Each row comes from the steps of one walk. Every step used is in the known rows, and no mark comes twice. Write the walk behind each row, first mark first.
In the rows, zero is written as 128.
Known rows
pamon -> risi: [111 126 123 113 134 130 128 150  98 129 139 147 129 130 137 141 116 135
 122 131 136 124 117 119 129 137 121]
fenez -> lolur: [145 167 122 128 128 117 144 114 129 127 120 124 124 110 126 139 122 124
 139 123 124 127 120 120 128 140 128]
pamon -> risi -> boluro -> fenez: [116 108 143 127 133 134 140 148  33 126 149 137 126 142 144 131 120 207
 140 129 130 127 119 131 128 142 123]
mevu -> papo: [134 142 147 122 118 128 162 134 109 117 133 147 127 127 128 119 120 154
 130 123 122 129 146 117 128 132 127]
papo -> risi -> boluro -> fenez -> lolur: [146 164 131 146 126 115 157 108  36 131 145 105 114 127 132 130 122 232
 143 116 121 134 144 134 123 142 124]
fenez -> lolur -> mevu: [167 178 123  91 119 122 150  98 122 125 130 136 132 115 121 142 117 142
 116 126 123 120  98 113 131 154 125]
boluro -> fenez -> lolur: [148 158 137 168 127 119 133 115  82 127 123 124 120 112 124 131 111 166
 154 124 118 125 122 117 130 132 133]
boluro -> fenez -> lolur -> mevu: [170 171 135 135 119 124 139  95  72 125 135 131 128 118 118 134 106 185
 135 124 114 116 103 108 134 147 131]
fenez -> lolur -> mevu -> papo -> risi -> mupa: [156 215 143 100 102 120 170  91  55 120 165 175 128 136 124 129 117 221
 100 112 112 126 136 113 143 167 108]
papo -> risi -> mupa: [116 148 126 139 122 128 113 120  84 133 155 150 125 150 130 123 135 175
 111 121 123 132 147 142 140 139 112]
fenez -> boluro -> risi -> mupa: [117 117 156 177 115 146 128 109 114 137 141 132 135 153 131 105 142 150
 130 122 126 127 130 133 143 132 119]
lolur -> fenez -> boluro -> risi: [124 119 138 145 114 145 124 118 122 138 156 106 134 138 134 115 129 112
 119 128 136 128 109 139 118 122 119]
boluro -> risi -> mupa -> fenez -> lolur: [123 171 131 169 116 125 138  94 167 129 102 163 137 132 129 133 144 131
 132 126 116 123 145 140 163 168 123]
mupa -> risi -> boluro -> fenez: [ 98 114 137 141 115 138 150 116  84 120 147 101 125 135 125 120 142 185
 135 141 126 130 140 147 133 136 131]
mupa -> fenez -> lolur: [140 162 116 126 132 113 147 110 155 119 101 137 132 121 124 148 125 137
 139 126 128 124 131 138 131 154 132]
risi -> boluro -> fenez -> lolur -> mevu: [171 158 141 111 118 124 162  97  56 120 142 121 128 128 128 133 121 217
 139 122 112 123 101 121 129 158 128]
risi -> papo -> mevu -> lolur: [ 78 104 122 142 122 120 161  90 140 127 138  98 132 135 138 146 135 137
 140 110 122 138 132 125 132 110 117]
donod -> risi: [134 132 135 118 123 140 122 120 138 122 109 108 129 131 127 123 131 109
 118 113 132 137  89 125 138 133 132]
lolur -> fenez -> boluro: [125 117 136 110 123 134 121 126 100 128 159 110 132 144 130 127 120 127
 113 126 143 133  97 143 108 120 118]
risi -> boluro -> fenez: [136 110 145 143 127 131 143 125  69 123 141 114 125 141 134 117 131 197
 146 125 121 133 130 140 126 133 131]
pamon -> risi -> papo -> mevu -> lolur -> fenez: [ 52 110 110 109 119 124 141 109 102 128 173 129 136 137 151 162 121 124
 111 114 137 136  92 133 126 122 100]
papo -> mevu: [114 114 130 114 118 129 129 121 136 129 133 135 134 135 137 133 138 125
 129 121 138 136 148 141 136 120 129]
boluro -> risi -> mupa -> fenez: [105 131 135 174 117 136 121 106 158 129 114 168 142 151 132 121 152 134
 127 127 118 123 152 149 160 157 123]
pamon -> risi -> papo: [ 83 101 127 120 128 127 156 147  70 134 152 126 127 134 141 144 113 138
 125 126 141 119 103 122 126 127 117]
boluro -> risi -> papo -> mevu: [ 80  95 135 160 105 139 162 107 129 145 136 105 133 130 146 126 143 103
 139 118 134 129 153 140 141 113 129]

Which walk is each row?
[145 184 129 137 107 131 142  75 150 125 118 175 145 139 126 138 139 149
 114 124 110 115 124 133 164 183 119] | boluro -> risi -> mupa -> fenez -> lolur -> mevu
[ 35 114 102 117 101 129 149  81 148 122 169  89 133 128 132 155 144 103
 103 124 136 139 116 149 130 118 105] | mupa -> risi -> papo -> mevu -> lolur -> fenez
[119 167 145 139 113 125 149 122  62 123 160 171 125 149 131 114 127 202
 109 116 120 134 165 128 141 140 111] | mevu -> papo -> risi -> mupa
[153 156 150  91 111 133 171 116 100 115 147 153 135 135 124 125 114 179
 107 123 118 122 122 111 132 146 124] | lolur -> mevu -> papo
[ 75 117 120 111 109 133 139  80 139 119 142  84 136 139 142 146 138  96
 111  93 133 150  68 136 133 118 111] | donod -> risi -> papo -> mevu -> lolur -> fenez
[156 171 137  92 110 128 168 112  69 123 167 147 128 138 126 125 111 211
 100 119 119 124 146 114 127 143 116] | lolur -> mevu -> papo -> risi
[ 97 135 108 112 121 122 117  87 157 121 150 128 136 132 137 148 135 115
 110 115 124 144 119 138 129 121 111] | papo -> mevu -> lolur -> fenez
[163 172 118  93 123 118 152  94 145 117 114 145 139 129 119 153 119 153
 119 126 121 115 110 132 137 168 126] | mupa -> fenez -> lolur -> mevu
[138 174 138 100 107 127 158 102  83 112 162 194 140 169 124 129 125 232
  94 120 117 124 160 142 149 170 110] | lolur -> mevu -> papo -> risi -> mupa -> fenez
[103 139 135 172 117 138 114  79 136 129 160 124 138 153 130 119 139 139
 115 115 111 135 104 128 135 133 101] | mevu -> lolur -> fenez -> boluro -> risi -> mupa
[140 179 147 103 105 132 154 108  55 120 174 177 132 156 126 119 122 222
  90 116 115 128 147 123 143 155 106] | lolur -> mevu -> papo -> risi -> mupa
[ 85  89 133 122 114 129 155 117 110 135 140 115 132 138 142 136 135 118
 130 115 140 133 134 144 131 110 126] | risi -> papo -> mevu
[109 130 133 138 124 125 118 117 137 117 119 172 140 158 128 134 142 152
 120 127 123 128 140 152 150 155 121] | risi -> mupa -> fenez
[108 137 141 174 111 139 119 110 134 137 131 152 134 137 134 111 146 119
 124 126 116 126 141 132 155 144 120] | boluro -> risi -> mupa
[110 149 107 125 131 121 114 100 153 119 146 123 131 127 128 142 125 116
 113 123 115 136  97 125 122 130 110] | mevu -> lolur -> fenez
[154 194 148  97 106 119 175  90 111 103 127 200 142 145 121 138 122 200
 107 118 113 121 132 129 152 182 117] | risi -> mupa -> fenez -> lolur -> mevu -> papo
[133 176 124  87 121 123 137 109  99 117 134 200 144 148 128 162 119 175
 102 127 124 114 100 130 155 191 109] | pamon -> risi -> mupa -> fenez -> lolur -> mevu
[174 174 130 112 117 120 164  92  27 129 161 113 122 133 128 135 117 250
 129 119 116 125 124 127 125 156 120] | papo -> risi -> boluro -> fenez -> lolur -> mevu
[126 130 121 100 126 125 153 124  86 134 150 110 122 143 138 127 137 195
 117 124 129 137 150 147 120 137 119] | papo -> risi -> boluro
[100  83 142 174 121 141 167 111 136 137 124  94 138 152 133 125 128 144
 150 123 137 118 131 140 130 122 128] | mupa -> fenez -> boluro -> risi -> papo
[177 205 146 138 111 120 174 100  22 122 164 140 120 123 121 125  94 252
 128 116 112 121 137 101 130 147 123] | boluro -> fenez -> lolur -> mevu -> papo -> risi
[ 64 109 124 131 110 136 159 120 119 129 145  87 125 122 124 134 136 113
 119 138 138 122 124 135 133 121 123] | mupa -> risi -> papo
[134 164 131 105 104 132 169  87  77 118 151 102 128 121 117 135 129 206
 124 138 120 121 111 131 137 163 126] | mupa -> risi -> boluro -> fenez -> lolur -> mevu
[170 210 133  88 109 119 183  97  73 123 152 143 124 119 124 135 103 210
 108 115 118 124 136 105 127 154 117] | fenez -> lolur -> mevu -> papo -> risi
[175 174 163 108 108 124 199 100  38 111 146 138 128 127 128 123 111 245
 133 116 109 125 118 114 127 162 127] | risi -> boluro -> fenez -> lolur -> mevu -> papo
[ 80 111 127 129 119 130 153  83 147 121 118  80 132 138 137 140 139 118
 132  91 129 147  97 119 143 116 119] | donod -> risi -> papo -> mevu -> lolur
[ 76  96 125 122 116 127 151  90 111 125 170  83 136 151 139 144 128 138
 121 108 137 142 100 141 110 102 107] | risi -> papo -> mevu -> lolur -> fenez -> boluro
[ 81  87 136 178 115 136 173  81 144 137 142  74 136 143 140 128 139 145
 154 104 125 134 135 120 128  98 116] | fenez -> boluro -> risi -> papo -> mevu -> lolur
[131 199 134 134 116 112 166 104  91 114 131 182 127 143 128 137 123 215
 121 114 119 130 174 139 145 166 114] | mevu -> papo -> risi -> mupa -> fenez -> lolur
[147 197 116 103 116 116 136  85 101 123 140 170 137 151 122 149 130 207
 101 120 117 119 132 142 150 177 109] | papo -> risi -> mupa -> fenez -> lolur -> mevu
[103 110 144 124 133 133 125 139  91 119 144 172 143 175 133 138 126 183
 121 125 143 123 122 146 136 154 111] | pamon -> risi -> mupa -> fenez -> boluro
[107 117 121 114 123 128 127  87 144 120 161 107 138 149 133 139 131 139
 120 113 134 145 112 141 114 111 108] | papo -> mevu -> lolur -> fenez -> boluro
